Every row comes from one small tree of marks. Brackets hold a mark, then the marks that hang from it, in the order of their numbers. Every link used is in the known rows. Which tree was each row made from?
Known rows:
[j_135 j_706]: [ 16.3  18.5  -2.5   4.7   1.6  12.3   2.7  10.9   5.7  -1.5   6.8  14.9
   2.5   5.5 -10.6  24.8   8.1  12.7   2.0   8.1  -6.1 -15.9]
[j_780 [j_135 j_706]]: [  7.8  22.9   2.1  -1.9  10.2  21.3   6.5  15.1  -1.2  -2.8   8.6  17.5
  -1.7  11.3 -13.1  14.2   6.6   9.1   8.5  21.9  -9.8 -10.4]
[j_366 j_962]: [ 12.8  15.0  -5.2 -12.4  21.0   3.5   8.3  -7.5  -7.7   0.7   9.0  13.3
   1.0 -14.1   4.8  12.5  -5.2   4.6  -8.6   9.2  -0.6 -33.0]
[j_366 j_860 j_962]: [ 14.7  20.9   0.7 -26.2  15.7  -3.7  -1.3  -6.1 -10.9  -3.8  16.8  22.8
   0.4 -29.7  18.9  16.1  -2.9   9.0 -18.6  14.8   9.4 -44.7]
[j_860 [j_366 j_962]]: [ 22.4  13.3  -9.7 -25.9  18.3  -3.4  17.5 -16.6  -3.7  -2.0  17.1  16.7
   7.3 -25.5  -2.2   0.4  -7.5   4.4 -17.1   6.4   4.3 -40.5]
[j_366 j_860 [j_962 j_146]]: [ 18.1  19.2  -9.5 -30.2   9.1  -9.5  -9.6 -14.4 -19.0  -1.0  25.0  21.4
   0.0 -35.1  24.0   1.8   0.3   8.9 -23.5   6.8  18.8 -55.2]
[j_366 j_860]: [ 11.3  16.2   1.0 -15.6   6.9   4.6  -5.7   3.9  -4.3   0.7  18.0  22.4
   0.8 -14.2   8.5  21.7   0.0   8.0 -10.5  10.0   7.5 -25.8]
[j_780 j_135]: [ 2.6 12.7  1.4 -7.3 20.2 19.8  8.0  6.0 -9.0  4.2 11.6 14.7 -1.9  7.4
 -7.6  8.7 -4.6  0.0  6.0 17.8 -5.7 -8.5]
[j_146 j_135]: [ 11.3  12.0   3.7   4.7  18.8  16.1  20.4  13.0  -8.3   7.1  19.7  12.7
  -3.4   9.3  -4.8   4.4  -4.4  -1.0  -2.0   5.7   1.5 -21.7]
[j_860 [j_366 [j_962 j_146]]]: [ 25.6  10.6 -19.5 -29.4  11.1  -9.3   8.9 -23.9 -10.2   0.4  25.8  14.3
   6.6 -30.7   3.3 -14.1  -4.2   5.2 -21.6  -1.8  14.3 -49.3]
[j_146 [j_135 j_706] j_780 j_887]: [  9.4  36.3  25.9  20.0  12.2  33.0  30.9  42.4   6.2   0.0  32.4   9.5
  -7.8  39.0 -19.2  10.0   9.8  -7.4  -6.4   3.2 -23.2 -19.2]
[j_962 [j_146 [j_135 j_706] j_780] j_860]: [ 23.2  21.6   7.1  -2.9  -5.2   6.4  11.3   8.1 -18.4  -0.9  34.2   2.2
  -8.8  14.1  -8.0  -2.2  10.6   4.9 -19.8  -1.6   9.4 -43.8]
[j_706 j_887]: [  0.0   9.9  -9.2  -6.8   7.4  24.4   0.0  -3.9  10.3   8.4  11.4  16.1
   7.2  18.1 -23.4  16.5  -1.2   8.1   7.6   2.2   3.7  -2.3]
[j_366 j_860 [j_962 [j_146 j_135 j_780]]]: [ 12.7  31.5  10.8 -22.1  19.4   2.8  13.2   4.7 -30.2  -0.8  44.6  16.0
 -13.9 -17.5  18.2 -15.7  -3.5  -0.3 -32.5   5.7  12.9 -64.4]
[j_135 [j_706 j_887]]: [  5.6  19.8  -8.9  -0.3  -1.8  25.9  -1.2   4.3  17.2   1.4   8.8  18.5
   8.1  22.0 -29.3  22.6   9.0  18.3   9.8   5.5  -1.1  -3.5]
[j_887 j_135]: [ -1.0   7.1   5.6  -0.2  19.2  19.0  15.5   2.4 -10.1   4.2  17.8  18.3
  12.0  16.0 -18.7   8.4  -2.7   2.4   3.4  11.2   5.5   2.1]
[j_146 j_135 j_780]: [  6.0  21.0  15.6   6.7  21.7  22.9  26.8  21.5 -13.3   5.8  28.9   8.1
 -11.6  19.1 -13.1   1.2  -6.6  -7.2  -9.7   2.1  -8.4 -24.2]
[j_366 j_860 [j_962 [j_146 j_887]]]: [ 15.3  23.9   0.2 -22.1   9.9  -1.1  -4.8  -2.2  -6.4  -0.3  31.2  21.7
   2.3 -19.9  22.4   5.5   6.8  -0.3 -22.1   4.1   8.2 -47.0]
[j_887 [j_135 j_706] j_780]: [-11.1  24.6  22.0  22.0  12.8  28.5  13.9  15.2 -10.7  -3.7  21.1  15.8
  22.3  31.9 -24.0   8.5  15.2   8.6  14.6  15.5  -3.7  15.8]
[j_146 [j_887 j_135 j_780]]: [-18.8  19.3  29.6  22.9  22.8  35.3  20.4  19.2  -6.0   4.1  30.7  13.4
  23.5  43.3 -20.9   6.8  10.9 -11.2  13.1   9.1 -10.3  25.4]
[j_366 [j_962 [j_146 j_780] j_860]]: [ 20.0  14.3  -2.5 -25.2   7.2  -7.8   0.6 -21.2 -26.0  -0.1  25.6   0.1
  -5.3 -13.4   7.0   0.0   0.8   0.5 -28.5  -2.1  11.6 -54.6]
[j_962 [j_860 j_366]]: [ 29.0   1.2  -9.4 -26.8  -0.6  -7.2   7.7 -20.6  -1.7   0.2  17.7  10.0
   9.5 -13.8  -7.5  10.9  -1.0   4.8 -15.7   1.3  14.8 -29.1]

Write each row's tree:
[ -3.1  31.7  27.6  16.0  12.9  35.1  26.5  31.2   3.2  -1.9  30.8  15.9
   7.7  45.2 -33.6  13.9  11.2  -4.5  -1.0   7.8 -18.5   5.3] -> [j_146 j_780 [j_887 [j_135 j_706]]]
[ -2.8  24.0  -2.1  -7.3   6.8  33.4   3.1   7.0   9.7   0.3  10.5  20.7
   4.1  27.9 -29.6  11.8   6.8  15.6  15.6  19.4  -4.7   2.2] -> [j_780 [j_135 [j_706 j_887]]]
[-24.5  21.8  12.1   3.4  20.3  41.3   4.5   3.6  -6.1   4.9  20.1  12.9
  11.2  36.3 -24.3   1.3   4.7   3.5  22.7  17.8  -5.1  18.0] -> [j_706 [j_887 [j_780 j_135]]]
[ 23.3  16.1 -11.2 -21.8  11.8  -1.1  14.0 -12.9   2.5   2.3  32.3  14.9
   9.1 -15.3   1.8 -11.2   2.2  -5.3 -20.8  -4.2   3.7 -43.3] -> [j_860 [j_366 [j_962 [j_146 j_887]]]]
[ -8.7  30.2  17.6  14.2  13.9  30.5   6.7  19.0  -9.2  -4.1  14.9  12.4
   7.1  24.6 -11.1   9.3  14.6   6.8  16.6  22.2 -14.8   5.0] -> [j_887 [j_780 [j_135 j_706]]]
[ 16.6  15.0  -6.7 -10.3  21.2   2.1  15.8  -5.6 -21.5   5.2  27.3  11.7
  -3.8 -11.8  10.8 -15.9  -4.1   1.2 -15.3   3.0  12.5 -50.7] -> [j_366 [j_962 [j_146 j_135]]]
[ -9.9  35.3  26.8  21.6  15.3  39.7  11.9  31.2   2.2  -2.2  21.2  11.7
  10.3  39.6 -13.0  12.3  19.4  -2.8  17.3  19.8 -26.1  12.6] -> [j_146 [j_887 [j_780 [j_135 j_706]]]]
[ 26.7   7.0  -6.6 -27.2  -4.9  -6.8   5.5 -19.5 -14.0   1.6  35.7   3.0
   0.4  -8.8  -9.5  -6.5   1.1  -1.3 -28.7  -9.5  15.2 -42.2] -> [j_962 [j_146 j_780] [j_860 j_366]]
[ 31.8  -2.6 -19.3 -30.3  -7.4 -13.3  -1.7 -28.2  -8.3   2.8  26.0   8.9
   9.2 -18.9  -2.5  -2.9   2.2   4.9 -20.8  -7.2  24.6 -38.4] -> [j_962 j_146 [j_860 j_366]]
[ 23.1   9.8  -4.9 -20.1   4.7  -7.1  -1.0 -18.4  -8.6   2.4  22.7   5.8
   5.9  -9.0  13.4   5.9   8.1  -3.8 -20.4  -1.5  10.7 -44.2] -> [j_366 [j_962 [j_146 j_887] j_860]]
[ 17.3  11.8   6.2  -8.6   5.0   6.1  12.4  -0.3 -25.4   6.0  36.8  -0.1
  -9.8  10.3  -2.7  -7.6   0.9  -4.5 -21.4  -6.0  13.7 -42.6] -> [j_962 [j_146 j_135 j_780] j_860]
[ 25.2   4.9 -14.0 -28.4   4.0 -14.3  -5.2 -29.8 -20.5   1.0  16.3   5.7
   2.8 -23.3  14.3   2.9   3.0   6.5 -20.7   0.8  21.4 -51.8] -> [j_366 [j_962 j_146 j_860]]
[-27.5  15.0  16.2  10.9  19.2  40.6  11.4  -0.1  -6.9   5.3  26.6  16.0
  26.1  44.8 -36.5   1.8   5.2   5.0  19.6  11.0   6.6  28.6] -> [j_706 [j_887 j_135 j_780]]
[-10.0  26.9   6.8  14.9   1.5  34.6  -1.4   8.4   8.4  -0.3  15.0  12.9
  16.6  34.4 -28.0  17.3  16.2  15.2  18.1   7.0  -6.1  11.3] -> [j_135 [j_706 [j_887 j_780]]]
[ 30.0   3.0 -10.8 -23.0  -7.6  -4.8   3.6 -16.5   4.0   4.5  32.2   8.7
  12.2  -3.6  -3.9   0.1   7.8  -6.0 -20.1  -9.8  13.9 -32.0] -> [j_962 [j_146 j_887] [j_860 j_366]]
[ 26.7  14.5 -11.7 -24.7  18.5  -4.1  24.5 -13.7 -16.5   2.2  35.2  15.3
   1.2 -22.7   4.9 -28.9  -6.6   0.7 -22.7  -0.1  17.1 -56.6] -> [j_860 [j_366 [j_962 [j_146 j_135]]]]
[  9.4  33.6  12.0 -19.4  12.6   5.5   2.1   6.5 -11.8  -0.6  40.6  16.2
  -6.2  -9.9  16.0   1.6   5.2  -6.5 -29.9   1.0  -1.8 -51.0] -> [j_366 j_860 [j_962 [j_146 j_780 j_887]]]
[ 19.7  20.3  -7.6 -27.3  14.9  -2.7  15.5 -15.5 -15.4  -0.5  34.9   9.6
  -1.7 -20.2  -4.5 -17.9  -6.1  -1.3 -29.2  -4.7   4.4 -53.2] -> [j_860 [j_366 [j_962 [j_146 j_780]]]]
[  3.3  34.9  13.4   4.5   6.6  30.8  10.4  27.3  -1.7   0.7  32.6  10.6
  -7.8  31.7 -16.0   0.3  13.5  -6.0  -3.9   7.3 -20.4 -16.6] -> [j_962 [j_146 [j_780 [j_135 j_706]] j_887]]
[  5.2  14.8  19.4  12.4   6.0  15.7  11.0   7.9 -16.3   7.5  39.7  -0.6
   9.7  27.2   3.8  -6.6  16.4 -12.1  -4.7  -4.1   7.4 -18.1] -> [j_962 [j_146 j_135 [j_887 j_780]] j_860]
[ 23.8  12.9   1.5 -20.2  -4.3   1.6  10.7  -7.2  -2.1   2.8  42.3   2.9
   3.9   6.4 -11.6  -3.7   6.0 -11.5 -27.4 -12.5   4.7 -35.3] -> [j_962 [j_146 j_780 j_887] [j_860 j_366]]
[ 31.6  24.0  -9.9 -17.7   8.3  -1.5  23.8  -5.4  -9.4  -4.3  32.4  17.4
   2.1 -19.0  -0.3 -23.0   3.7  10.9 -20.6   3.3  13.5 -58.5] -> [j_860 [j_366 [j_962 [j_146 [j_135 j_706]]]]]
[ -0.2  31.2  14.9  -6.3  13.2   8.2  -4.7   3.2 -14.4  -1.5  37.6  15.7
  11.3  -7.2  23.1  -0.1  14.1  -3.0 -14.4   5.2   3.3 -33.3] -> [j_366 j_860 [j_962 [j_146 [j_887 j_780]]]]
[-15.6  26.3  25.7  15.7  24.6  36.3  13.2  22.6  -5.3   3.9  24.2   9.4
   9.5  35.4  -8.1   7.2   9.9 -13.1  15.5  16.5 -21.4  13.3] -> [j_146 [j_887 [j_780 j_135]]]
[ 26.2   8.3  -5.6 -22.6  11.9  -9.1  10.5 -19.8 -26.5   2.9  25.7   6.2
  -1.9 -16.4  16.0 -11.5   0.6   3.4 -22.0   2.3  24.2 -58.9] -> [j_366 [j_962 [j_146 j_135] j_860]]
[ 14.0  17.3  -5.3  -7.9  14.2   5.3   4.2  -3.5  -3.5   4.9  23.5  11.4
   3.3  -4.6   8.6   1.8   5.1  -5.5 -12.2  -1.6  -1.1 -36.1] -> [j_366 [j_962 [j_146 j_887]]]
[ 11.3  24.6  -2.3 -33.8  23.4   5.4  19.5 -12.1 -22.9  -1.8  37.5  11.7
  -6.1 -14.7  -4.8 -27.9  -7.9  -3.5 -22.8   8.6   0.4 -48.2] -> [j_860 [j_366 [j_962 [j_146 [j_780 j_135]]]]]
[ 33.1   1.1 -10.8 -24.6  -0.7  -7.4  14.4 -17.7 -14.8   4.4  36.0   8.4
   4.3 -10.9  -1.1 -17.5  -0.7   1.4 -22.3  -5.3  28.2 -46.0] -> [j_962 [j_146 j_135] [j_860 j_366]]
[ 38.4  10.2  -8.9 -18.7  -9.9  -6.2  13.2 -10.0  -7.2  -2.2  32.9  10.9
   5.4  -6.5  -6.8 -12.5  10.2  11.2 -19.8  -1.2  23.9 -47.6] -> [j_962 [j_146 [j_135 j_706]] [j_860 j_366]]
[ 12.9  14.6   3.1   8.4  11.5  18.2  17.2  17.0  -3.0  10.9  34.9  10.5
  -0.6  19.2  -2.1  -6.6   4.3 -10.2  -5.8  -5.3   0.3 -24.6] -> [j_962 [j_146 j_135 j_887]]
